What can hang from each mark
K: T
Q: M
D: H
T: H K
W: V
F: H
V: H W
H: D F R S V
R: H
M: H
S: H

Each row was made from one small tree. The marks that hang from a mark follow it in brackets, in alphabetical order. Every link used is in the known rows. Write each row's tree.
Known rows
R(H(D F S V(W))): .20, -.07, .26, .15, -.12, .11, .28, -.28, -.02, -.30, .15, .12, -.24, -.10, .05, -.28, .03, .19, -.02, -.12, .68, -.03, -.24, .10, .02, .23, .11, -.40, -.23
V(H(D F R S) W): .22, -.04, .22, .42, -.15, .10, .36, -.39, -.10, -.38, -.09, .17, -.09, -.05, .14, -.07, -.09, .33, -.04, -.16, .65, .01, -.23, .01, .00, .19, .01, -.34, -.29
S(H(D V(W))): .26, -.26, .03, -.03, -.29, .00, .28, -.40, .01, -.19, .06, .17, .02, .08, -.06, -.25, .08, .12, -.01, -.08, .59, -.05, -.28, .20, -.02, .09, -.07, -.19, -.27
Q(M(H(R))): .04, -.15, -.05, .03, -.38, .06, .02, -.27, -.07, -.06, .04, .11, -.12, .13, -.10, .03, .05, .15, .08, .03, .54, -.03, -.17, .29, .05, .36, -.23, -.19, -.12
Q(M(H(D R S V))): .03, -.18, .01, .07, -.39, .10, .13, -.26, .15, -.17, .14, .11, -.11, .03, -.13, -.08, .08, .29, .05, -.01, .64, -.03, -.17, .32, .08, .28, -.14, -.22, -.14
M(H(D F S V(W))): .18, -.13, .14, .31, -.30, .13, .20, -.27, .16, -.26, .08, .15, -.19, -.11, .02, -.18, .07, .21, .03, -.07, .63, -.08, -.25, .14, .02, .19, -.02, -.31, -.24
V(W): .26, -.22, .01, .20, -.21, .12, .13, -.27, -.32, -.14, -.07, .13, -.10, .03, .09, -.15, -.08, .05, -.10, .01, .48, -.09, -.08, .07, .11, .28, .02, -.24, -.11
T(H): .17, -.19, .02, -.08, -.18, -.05, .28, -.27, -.27, -.07, -.16, .01, -.12, .25, .12, -.17, .00, .06, .03, -.09, .42, -.02, -.22, .25, .03, .20, .00, -.16, -.20
V(H(F R) W): .28, -.06, .16, .38, -.19, .04, .29, -.36, -.36, -.24, -.09, .18, -.07, -.02, .08, .00, -.08, .18, .01, -.04, .55, -.03, -.26, -.05, -.02, .25, -.12, -.30, -.34
H(D F): .17, -.05, .08, .07, -.13, .10, .23, -.37, -.01, -.13, -.05, .05, -.17, .04, .33, -.01, .07, .16, .20, -.08, .53, -.02, -.30, .08, -.06, .06, -.05, -.19, -.17
K(T(H(F R S V(W)))): .05, -.19, .09, .17, -.22, .02, .35, -.43, -.31, -.11, .04, .01, -.05, .00, .06, -.26, .23, .15, -.02, -.08, .48, -.04, -.27, -.06, .14, .22, -.02, -.30, -.40
T(H(F R S V(W)) K): .20, -.17, .09, .17, -.15, .14, .44, -.35, -.22, -.18, -.15, .02, -.03, -.09, .18, -.38, -.01, .50, .08, .01, .63, .09, -.20, .01, .05, .26, .16, -.28, -.32
F(H(R V)): .22, -.20, .07, .13, -.38, -.12, .45, -.10, -.23, .02, .09, -.01, .08, .18, .00, -.28, .02, .26, .04, .00, .46, -.16, -.33, .15, .05, .15, -.06, -.33, -.24
Q(M(H(V))): .08, -.21, -.07, -.02, -.38, .07, -.01, -.21, -.02, -.09, .14, .15, -.19, .09, -.17, -.03, .07, .09, .10, .05, .54, -.08, -.13, .31, .06, .34, -.19, -.12, -.10
V(H(D F R) W): .26, .01, .20, .41, -.15, .03, .34, -.39, -.20, -.30, -.07, .17, -.07, -.01, .12, -.02, -.09, .26, .01, -.09, .65, .01, -.29, -.03, -.06, .17, -.08, -.31, -.38
T(H(R S V(W))): .17, -.25, .09, .14, -.30, .06, .49, -.29, -.21, -.20, -.06, .01, -.01, -.01, .01, -.33, .07, .33, -.11, -.07, .56, -.01, -.23, .20, .12, .19, .09, -.35, -.34
Q(M(H(F R S V(W)))): .08, -.18, -.02, .16, -.43, .17, .10, -.31, -.01, -.16, .09, .13, -.15, -.12, -.11, -.05, .12, .25, .04, .04, .60, -.02, -.18, .23, .08, .34, -.16, -.25, -.18
D(H(F R)): .23, -.11, .11, -.06, -.25, .03, .30, -.43, -.23, -.12, -.09, .01, -.03, .00, .20, -.05, .12, .09, .18, -.12, .48, -.07, -.37, .13, .00, .10, -.19, -.37, -.35
W(V(H)): .23, -.23, .06, .03, -.08, .11, .19, -.30, -.34, -.21, .08, .09, -.09, .21, .15, .04, -.27, -.02, .13, -.14, .36, -.02, -.25, .32, -.06, .18, -.07, .03, -.11
K(T(H(D F R S V(W)))): .04, -.14, .12, .18, -.19, .00, .39, -.46, -.18, -.15, .06, .01, -.05, .01, .09, -.27, .22, .19, -.01, -.10, .55, .00, -.29, -.05, .12, .17, .00, -.30, -.43
R(H(D V)): .17, -.08, .23, -.03, -.10, -.05, .24, -.19, -.05, -.19, .20, .10, -.19, .14, -.03, -.24, -.02, .10, .03, -.07, .65, -.07, -.24, .18, -.03, .22, .02, -.33, -.22
W(V): .21, -.28, -.01, -.01, -.14, .20, .18, -.32, -.34, -.12, .06, .03, -.07, .13, .21, -.02, -.20, -.02, .12, -.09, .34, -.02, -.23, .33, .00, .17, -.04, -.01, -.06
D(H(R)): .21, -.17, .10, -.12, -.24, -.01, .28, -.36, -.21, -.12, -.06, .02, .00, .11, .10, -.10, .05, .08, .10, -.13, .49, -.09, -.29, .21, .04, .14, -.15, -.36, -.29

Write each row's tree
.16, -.17, .11, .14, -.11, .09, .47, -.30, -.03, -.24, -.10, .02, .00, .02, .12, -.45, -.09, .56, .03, -.03, .73, .10, -.16, .10, .07, .22, .23, -.27, -.32
T(H(D R S V(W)) K)
.16, -.05, .14, .21, -.25, .09, .49, -.37, .01, -.14, .12, .00, .02, -.15, .18, -.11, .22, .41, .18, .01, .66, -.02, -.42, .01, -.07, -.02, -.10, -.38, -.42
H(D F R V)
.18, -.13, .19, .39, -.29, .25, .52, -.40, .08, -.31, .09, .04, .00, -.34, .17, -.25, .18, .53, .00, -.06, .71, .00, -.31, .01, .06, .04, .07, -.47, -.36
H(D F R S V(W))
.18, -.09, .18, .12, -.06, .04, .23, -.31, .03, -.31, -.04, .16, -.21, .14, .20, .00, -.06, .19, .15, -.22, .51, -.05, -.22, .13, -.05, .15, -.01, -.17, -.12
V(H(D F S))
.26, -.23, .15, .08, -.30, .15, .39, -.40, -.14, -.27, .03, .03, -.03, -.22, .08, -.22, .15, .23, .06, -.13, .57, -.08, -.31, .12, .09, .10, -.06, -.45, -.38
D(H(F R S V(W)))
.01, -.15, .06, .03, -.17, -.10, .27, -.40, -.34, -.01, -.02, .01, -.03, .23, .08, -.18, .15, .04, .02, -.08, .42, -.03, -.26, .00, .11, .25, -.09, -.23, -.34
K(T(H(R)))
.16, -.11, .04, -.08, -.01, -.03, .28, -.28, -.09, -.11, -.20, .02, -.12, .28, .23, -.29, -.16, .30, .16, -.05, .61, .08, -.15, .15, -.01, .24, .14, -.09, -.18
T(H(D) K)
.04, -.23, .08, .13, -.21, -.01, .34, -.38, -.28, -.11, .06, .03, -.02, .07, .00, -.29, .18, .13, -.07, -.08, .48, -.05, -.22, -.01, .17, .25, .00, -.29, -.36
K(T(H(R S V(W))))
.17, .03, .23, .00, -.06, .00, .18, -.30, -.11, -.15, .03, .09, -.25, .12, .16, -.11, .00, .07, .10, -.11, .60, -.01, -.30, .12, -.08, .23, -.03, -.32, -.20
R(H(D F))
.04, -.26, .06, .00, -.17, -.04, .25, -.33, -.23, -.10, .08, .03, -.10, .16, .02, -.27, .18, .04, .00, -.11, .42, -.08, -.18, .05, .16, .25, .01, -.20, -.26
K(T(H(S V)))
.14, -.03, .26, .02, -.07, .07, .20, -.31, -.01, -.22, .02, .09, -.27, .07, .18, -.16, -.01, .15, .05, -.19, .59, -.01, -.24, .15, -.02, .24, .06, -.34, -.11
R(H(D F S))
.12, -.30, .10, .13, -.30, .14, .41, -.22, -.06, -.17, .11, .03, .05, -.08, .04, -.25, .12, .39, -.01, -.05, .51, -.11, -.20, .13, .13, .17, .05, -.41, -.18
H(R S V)
.14, -.04, .22, .19, -.12, .03, .34, -.35, .00, -.29, -.07, .12, -.09, .09, .20, .01, -.03, .32, .13, -.21, .56, -.01, -.29, .08, -.06, .13, -.05, -.29, -.22
V(H(D F R S))
.12, -.14, .11, .18, -.26, .21, .34, -.40, -.15, -.11, -.14, .01, -.03, -.12, .31, -.05, .14, .34, .08, -.11, .45, -.02, -.27, .04, .06, .17, -.03, -.39, -.14
H(F R S)
.25, -.15, .08, .10, -.33, .04, .42, -.51, -.03, -.16, .02, .12, .10, -.08, .03, -.19, .19, .27, .04, -.06, .64, .02, -.42, .09, -.08, .04, -.16, -.30, -.42
S(H(D F R V(W)))
.29, -.32, -.02, -.05, -.32, .02, .23, -.38, -.15, -.13, .03, .17, .03, .06, -.10, -.24, .09, .04, -.03, -.04, .49, -.08, -.25, .17, .00, .16, -.10, -.18, -.23
S(H(V(W)))
.22, -.20, .12, .28, -.22, .26, .36, -.35, .12, -.34, .11, .10, -.16, -.27, .16, -.26, .13, .35, .02, -.09, .64, -.06, -.21, .06, .07, .06, .14, -.31, -.21
H(D F S V(W))
.17, -.10, .17, .17, -.15, .03, .29, -.32, -.16, -.23, -.09, .13, -.09, .09, .16, .02, -.02, .25, .12, -.16, .45, -.05, -.26, .06, -.03, .21, -.08, -.28, -.18
V(H(F R S))
.18, -.12, .12, .19, -.12, .13, .50, -.37, -.05, -.24, -.13, .01, -.04, -.09, .21, -.40, -.02, .58, .09, -.03, .73, .13, -.24, .03, .03, .18, .19, -.28, -.37
T(H(D F R S V(W)) K)
.23, -.13, .23, .13, -.16, .12, .22, -.25, -.18, -.24, .12, .12, -.24, -.10, .01, -.27, .03, .12, -.03, -.08, .58, -.06, -.20, .08, .05, .31, .08, -.39, -.19
R(H(F S V(W)))
.07, -.19, .05, .02, -.17, -.06, .25, -.38, -.31, -.05, .07, .02, -.12, .12, .07, -.20, .22, -.01, .09, -.06, .42, -.07, -.27, -.03, .08, .21, -.08, -.18, -.35
K(T(H(F V)))
.21, -.20, .13, .29, -.36, -.01, .53, -.16, -.01, -.16, .07, .00, .07, .05, .03, -.38, -.01, .42, -.09, -.09, .60, -.11, -.29, .17, .11, .11, .09, -.40, -.22
F(H(D R S V(W)))
.07, -.14, .01, .18, -.40, .16, .14, -.32, .10, -.20, .11, .12, -.15, -.11, -.09, -.06, .11, .30, .05, .01, .66, .00, -.21, .25, .07, .28, -.14, -.25, -.21
Q(M(H(D F R S V(W))))
.16, -.09, .22, .00, -.10, .08, .15, -.28, -.17, -.16, -.01, .09, -.26, .06, .14, -.15, .00, .06, .04, -.15, .49, -.04, -.21, .13, .01, .32, .04, -.35, -.08
R(H(F S))
.23, -.02, .24, .13, -.12, .03, .26, -.28, -.12, -.22, .17, .12, -.22, -.04, .03, -.23, .03, .12, .03, -.05, .69, -.03, -.29, .07, -.04, .22, .02, -.36, -.31
R(H(D F V(W)))
.02, -.23, .05, -.01, -.13, -.04, .20, -.37, -.26, -.07, -.02, .03, -.11, .22, .09, -.21, .13, .00, .00, -.14, .38, -.06, -.17, .05, .15, .27, .01, -.18, -.21
K(T(H(S)))
.06, -.11, .10, .17, -.19, -.05, .38, -.46, -.25, -.10, .07, .01, -.04, .04, .07, -.23, .23, .14, .03, -.05, .55, .00, -.33, -.07, .07, .16, -.07, -.28, -.48
K(T(H(D F R V(W))))
.20, -.29, .07, .09, -.25, .22, .27, -.26, -.05, -.19, .09, .06, -.17, -.18, .15, -.18, .17, .23, .13, -.07, .43, -.12, -.20, .09, .07, .13, .05, -.26, -.09
H(F S V)
.19, -.14, .22, .01, -.14, .08, .21, -.23, -.13, -.20, .14, .10, -.25, -.04, .04, -.23, .06, .11, .05, -.10, .54, -.08, -.23, .12, .01, .28, .05, -.36, -.15
R(H(F S V))
.07, -.17, -.04, .00, -.35, .05, .03, -.23, .10, -.14, .16, .14, -.19, .10, -.15, -.04, .06, .14, .10, .02, .61, -.06, -.16, .32, .04, .29, -.16, -.13, -.13
Q(M(H(D V)))
